Each row comes from the steps of one walk. Every step used is in the known rows, and no mark comes twice. Write the walk behind each row, first mark first.
Known rows:
Q -> N -> E -> F: [-20.0, 20.3, 8.6, 19.1, 13.8, 8.4, -15.0, 3.2, -17.7, 16.6, 10.4, 38.4, -1.6, -2.2, -1.6, -6.3, -17.7, -4.7, -12.3, 1.5, 19.6]
R -> S -> E -> F -> Q -> N: [-6.8, 11.6, 11.7, -1.1, -12.2, 31.9, -14.3, 6.1, -28.2, -0.8, 14.8, 20.4, -0.2, 22.1, 5.5, -49.2, -11.8, -26.1, -10.0, 8.2, -8.9]
S -> P -> F: [36.7, 32.0, 5.1, 9.4, 0.8, 16.6, -11.6, 17.4, -34.0, 3.1, 6.4, -7.7, -0.4, 10.0, 6.2, 9.9, -21.4, 14.8, 21.8, -3.8, -2.0]
Q -> N: [3.5, 3.7, 9.8, -0.2, -13.7, 19.6, -5.8, 37.8, -3.1, 1.7, -0.4, 25.0, 4.6, 20.0, 15.4, -25.7, -11.4, -7.5, 3.5, 1.9, 11.3]
P -> S -> E: [-20.6, 6.6, 6.3, 14.8, -31.0, -6.2, -9.1, -25.1, 12.9, 3.9, 21.4, 13.5, -17.5, 0.6, -6.9, 41.4, -9.0, 8.6, 1.0, -8.5, 2.9]
N -> E -> F: [-24.2, 19.0, 8.2, 24.8, 23.1, -3.8, -15.3, -9.1, -9.2, 15.3, 16.0, 49.2, -2.3, -1.8, -0.1, -4.0, -19.5, 0.1, -26.8, 1.7, 19.7]
R -> S -> P -> F -> M: [52.8, 23.8, 9.1, 0.9, -10.3, 4.4, -17.0, 16.2, -43.4, 1.1, 23.1, 10.1, 36.7, 19.5, -9.4, -9.0, -19.2, -2.4, 23.1, 1.7, -19.2]
S -> E -> F: [-49.9, 16.1, 5.6, 31.3, 22.3, -7.0, -14.0, -37.6, 6.5, 9.1, 12.9, 31.6, -2.3, -7.0, -10.4, 8.3, -19.8, -8.3, -29.3, -18.2, 23.5]
Q -> F -> Z -> S -> E: [-0.2, 16.6, 7.9, 6.8, -37.6, -11.8, 2.1, 5.5, -7.1, 2.8, 29.9, 12.4, -21.6, -7.3, -13.1, 44.1, -4.3, 13.6, -19.0, -23.7, 2.5]
S -> E: [-19.8, 6.2, 4.2, 16.7, -7.7, 4.8, -7.4, -24.2, 12.5, 5.3, 16.7, 24.9, -10.1, 5.5, -10.4, 26.8, -7.0, 8.1, -18.6, -10.8, 12.7]
F -> Z: [-20.4, 5.0, 17.9, -8.1, 3.4, -22.4, -10.1, 11.7, 1.5, -5.4, 32.2, 44.4, -6.0, 32.3, 16.8, 0.6, -8.6, -9.7, -14.0, -15.8, -4.9]
Q -> N -> E: [23.8, 13.1, 8.6, -0.9, -19.3, 26.7, -8.7, 34.2, -21.9, 15.8, 13.1, 34.8, -9.2, 12.3, 2.4, 6.7, -4.2, 13.6, 5.6, 17.4, 7.1]
R -> S -> E -> F: [-38.4, 18.1, 5.9, 25.9, 32.5, -3.0, -15.0, -44.7, 4.9, 12.0, 9.7, 32.8, 2.4, 5.7, -9.0, 11.6, -21.8, -20.1, -40.2, -8.1, 15.8]
N -> Q -> F: [26.1, 8.1, 5.1, -2.6, -20.6, 24.7, 2.9, 58.9, -34.3, 1.4, 6.2, 50.9, 3.9, 3.8, 17.5, -42.7, -13.6, 12.8, -15.5, 6.0, 8.5]
Q -> F: [22.5, 4.0, 7.2, 0.1, -0.3, 24.1, 2.9, 43.7, -19.5, 0.5, 0.0, 55.5, 14.2, 4.2, 8.0, -3.0, -17.3, 7.3, -10.6, 2.6, 10.5]
E -> F: [-40.0, 12.2, 8.9, 27.8, 31.3, -13.6, -13.5, -11.8, 7.4, 4.9, 8.8, 47.3, 6.4, 3.8, 9.4, -24.8, -25.5, -12.7, -33.7, -9.2, 22.5]
P -> S -> E -> F: [-50.9, 16.3, 7.1, 30.1, 6.0, -14.7, -15.0, -38.4, 6.9, 8.2, 16.3, 23.3, -7.6, -10.4, -8.1, 19.2, -21.1, -7.8, -15.5, -16.3, 17.1]
F -> Z -> S -> P: [21.8, 30.1, 14.5, 3.7, -20.6, -21.7, 2.5, 24.2, 6.6, 0.3, 41.0, 6.8, -18.2, 5.4, 1.9, 4.5, -4.9, 22.0, -6.7, -22.6, 2.9]
Z -> S: [20.1, 10.6, 8.4, 17.2, -32.5, -29.5, 4.9, 40.2, 11.4, -1.6, 20.6, 27.2, -14.5, 2.6, 19.9, -20.9, -14.8, 16.1, -39.8, -3.8, 7.7]
R -> S: [18.4, 5.4, 9.6, 0.4, 26.9, 3.9, -8.8, -3.3, 11.0, 5.3, 5.1, 50.3, 11.9, 46.7, 21.3, -15.5, -20.0, -21.7, -47.2, 22.9, -5.3]
Z -> S -> E -> F -> P: [-17.4, 17.0, 18.9, 12.3, -15.4, 1.9, -13.0, -33.0, -1.3, -0.5, 24.1, 35.0, 1.1, -20.3, 2.2, -27.0, -8.5, -5.9, -22.2, -16.1, -2.7]

Write each row's walk:
[36.7, 17.9, 9.3, -5.9, -31.7, 39.0, -13.8, 36.6, -53.1, 9.7, 19.9, 23.6, -12.6, 15.0, 4.2, -14.4, -5.5, 10.3, 12.9, 24.8, -12.3]
P -> F -> Q -> N -> E
[9.3, 27.1, 15.4, -9.8, -0.4, -7.8, -13.5, 14.9, -32.3, -2.9, 28.9, 5.8, -7.5, 24.8, 8.2, 22.6, -12.8, -1.0, 19.4, -19.8, -13.8]
S -> P -> F -> Z
[-52.6, 15.9, 16.8, 4.6, 3.4, -29.7, -16.0, -24.7, -4.0, 0.5, 35.8, 27.8, -12.8, 10.5, -1.8, 27.9, -12.7, -16.9, -7.2, -28.9, -0.7]
P -> S -> E -> F -> Z
[28.6, 24.5, 10.6, 1.8, 22.5, 10.4, -5.6, -5.3, 12.8, 7.3, 19.5, 24.6, 3.8, 31.0, 3.6, -1.7, -11.6, 1.7, -17.4, 4.9, 1.8]
R -> S -> P
[21.0, 11.0, 10.1, 1.4, -19.1, 20.7, -16.7, 17.5, -48.7, -13.5, 25.5, 24.3, -5.2, 26.5, 21.9, -65.0, -18.1, -3.6, -9.2, 17.1, -28.5]
P -> F -> Q
[-44.8, 13.0, 17.9, 3.1, 21.2, -28.7, -15.1, -5.6, -3.1, -1.7, 30.8, 44.3, -2.9, 20.2, 10.5, -2.7, -15.8, -20.2, -20.2, -23.6, 3.1]
E -> F -> Z
[-11.0, 8.0, 13.2, 0.7, -15.2, 25.5, -13.0, 24.3, -26.6, -4.9, 15.2, 27.3, 0.8, 18.4, 13.8, -67.8, -13.2, -19.8, -5.0, 5.4, -4.1]
E -> F -> Q -> N
[-15.6, 8.4, 20.6, 6.0, -28.8, -12.8, -16.3, -15.4, 5.5, -4.5, 23.1, 34.4, -0.9, -5.0, 20.8, -19.6, -16.2, -7.8, 6.6, -1.1, -12.0]
E -> F -> P -> S
[-15.8, 7.8, 12.4, 7.2, -40.2, 2.0, -11.8, -35.2, 8.6, 0.7, 25.7, 15.8, -13.8, -6.8, -5.6, 28.2, -4.0, 5.9, 6.6, -9.3, -7.3]
F -> P -> S -> E
[24.8, 5.2, 20.4, -11.7, -18.2, 32.5, -5.1, 13.5, -18.2, -6.5, 12.0, 58.1, 18.5, -5.9, 14.4, -35.6, -7.1, 0.1, -4.0, 1.0, -10.8]
Q -> F -> P
[-32.0, 9.9, 12.0, 14.8, -14.8, 3.1, -17.9, -24.9, -19.9, -8.0, 38.6, 33.7, -13.1, 8.6, 4.1, -50.8, -14.5, -11.7, -23.7, 2.2, -14.6]
P -> S -> E -> F -> Q
[3.0, 23.9, 14.9, 6.0, -32.5, -33.3, -1.4, 37.7, -15.4, 3.8, 33.8, 18.8, -21.8, -1.0, 8.8, 2.0, -11.2, 3.0, -23.3, -16.4, 1.3]
Q -> N -> E -> F -> Z -> S
[17.2, 37.7, 14.2, 8.0, -16.0, -19.7, -1.0, 17.2, -3.8, 7.4, 43.4, 8.1, -21.7, -3.1, -5.7, 14.2, -5.3, 23.1, -6.0, -21.1, 5.7]
N -> E -> F -> Z -> S -> P
[-5.4, 12.8, 20.8, 0.8, -39.0, 0.2, -16.8, -5.6, -8.8, 1.4, 22.4, 28.2, -4.5, -8.0, 15.1, -11.4, -12.0, -5.0, 20.0, 4.2, -13.4]
Q -> N -> E -> F -> P -> S
[1.4, 21.2, 7.0, 11.0, -37.5, -16.5, -3.4, -1.7, -12.5, 2.9, 28.8, -3.5, -25.1, -3.8, -9.8, 45.0, -7.2, 12.2, -13.3, -23.1, -2.1]
P -> F -> Z -> S -> E
[16.8, 28.7, 15.5, -13.6, 7.4, -5.0, -14.1, 8.9, -33.4, -0.9, 26.7, 6.4, -4.5, 33.4, 9.5, 24.7, -14.4, -8.9, 11.2, -12.6, -18.9]
R -> S -> P -> F -> Z
[16.5, 6.4, 18.8, -8.8, -54.4, 5.9, -8.2, 19.4, -15.2, -6.3, 21.6, 36.5, -1.9, -5.1, 25.2, -29.3, -10.4, 4.5, 15.6, 6.4, -19.0]
N -> Q -> F -> P -> S
[25.6, 12.0, 11.0, -5.6, -30.0, 33.9, -11.5, 32.9, -36.2, 9.4, 24.7, 36.4, -13.4, 17.0, 4.3, -22.4, -1.8, 10.1, 2.2, 23.9, -7.4]
F -> Q -> N -> E
[-3.6, 10.7, 10.9, 2.0, -52.4, 12.1, -8.4, -16.6, -10.6, 1.5, 24.8, 16.4, -14.5, -12.7, -3.8, 15.6, -3.2, 10.5, 9.4, -7.3, -8.7]
N -> Q -> F -> P -> S -> E
[24.8, 22.1, 12.7, 3.4, -37.3, -34.8, -0.7, 44.1, -21.6, -4.5, 28.7, 6.9, -19.4, 7.6, 18.7, 5.4, -15.7, 8.0, -17.0, -15.3, -10.3]
P -> F -> Z -> S
[-7.4, 19.3, 14.9, 11.4, -21.6, -46.5, -0.7, 27.3, -0.7, -2.3, 34.4, 25.5, -18.0, 2.0, 14.7, -7.3, -15.2, 0.3, -36.3, -22.1, 2.2]
E -> F -> Z -> S
[-25.9, 13.5, 19.0, 10.1, -2.8, 10.1, -17.0, -42.8, -0.8, -0.5, 20.9, 41.9, 6.9, -14.1, 1.2, -27.1, -8.7, -10.6, -17.0, -14.0, -1.5]
S -> E -> F -> P
[53.9, 25.7, 8.9, 6.7, -30.3, -6.8, -12.3, 31.2, -43.3, -1.1, 28.6, 2.3, 27.6, 4.0, -9.8, -10.2, -17.6, 10.5, 25.8, -7.5, -15.1]
Z -> S -> P -> F -> M
[-15.2, 10.4, 12.5, 1.6, -30.8, 23.0, -14.2, 10.9, -26.7, -3.6, 19.3, 14.0, -6.9, 11.1, 5.6, -43.6, -11.1, -17.8, 7.3, 2.3, -8.4]
P -> S -> E -> F -> Q -> N
[51.6, 28.3, 9.7, -4.5, -44.6, 33.8, -8.9, 43.6, -53.7, 10.8, 27.8, 8.1, -20.5, 6.0, -1.0, -9.5, -3.1, 20.7, 16.1, 18.6, -12.5]
Z -> S -> P -> F -> Q -> N -> E
[-14.1, 11.8, 12.7, 11.2, -2.3, 11.1, -17.9, -4.2, -30.9, -2.8, 38.4, 52.3, -9.5, 14.4, 9.4, -66.9, -13.7, -6.1, -32.1, 14.5, -12.5]
N -> E -> F -> Q
[-52.3, 15.7, 15.6, 5.5, 15.1, -24.5, -15.5, -23.8, -3.8, 1.5, 33.5, 33.3, -9.1, 12.8, -3.1, 20.6, -11.7, -17.1, -17.2, -29.7, 4.2]
S -> E -> F -> Z
[41.6, 24.9, 9.8, -6.4, -30.6, 42.0, -12.9, 33.4, -52.7, 11.1, 24.5, 14.6, -14.6, 12.5, -1.5, -10.4, -3.0, 15.9, 21.6, 20.5, -11.5]
S -> P -> F -> Q -> N -> E
[-9.7, 15.6, 8.3, 11.1, -35.5, -21.5, -1.2, -4.7, 4.4, 2.6, 33.5, 9.5, -25.7, -1.9, -9.6, 38.1, -3.6, 12.1, -24.2, -23.9, 2.6]
F -> Z -> S -> E
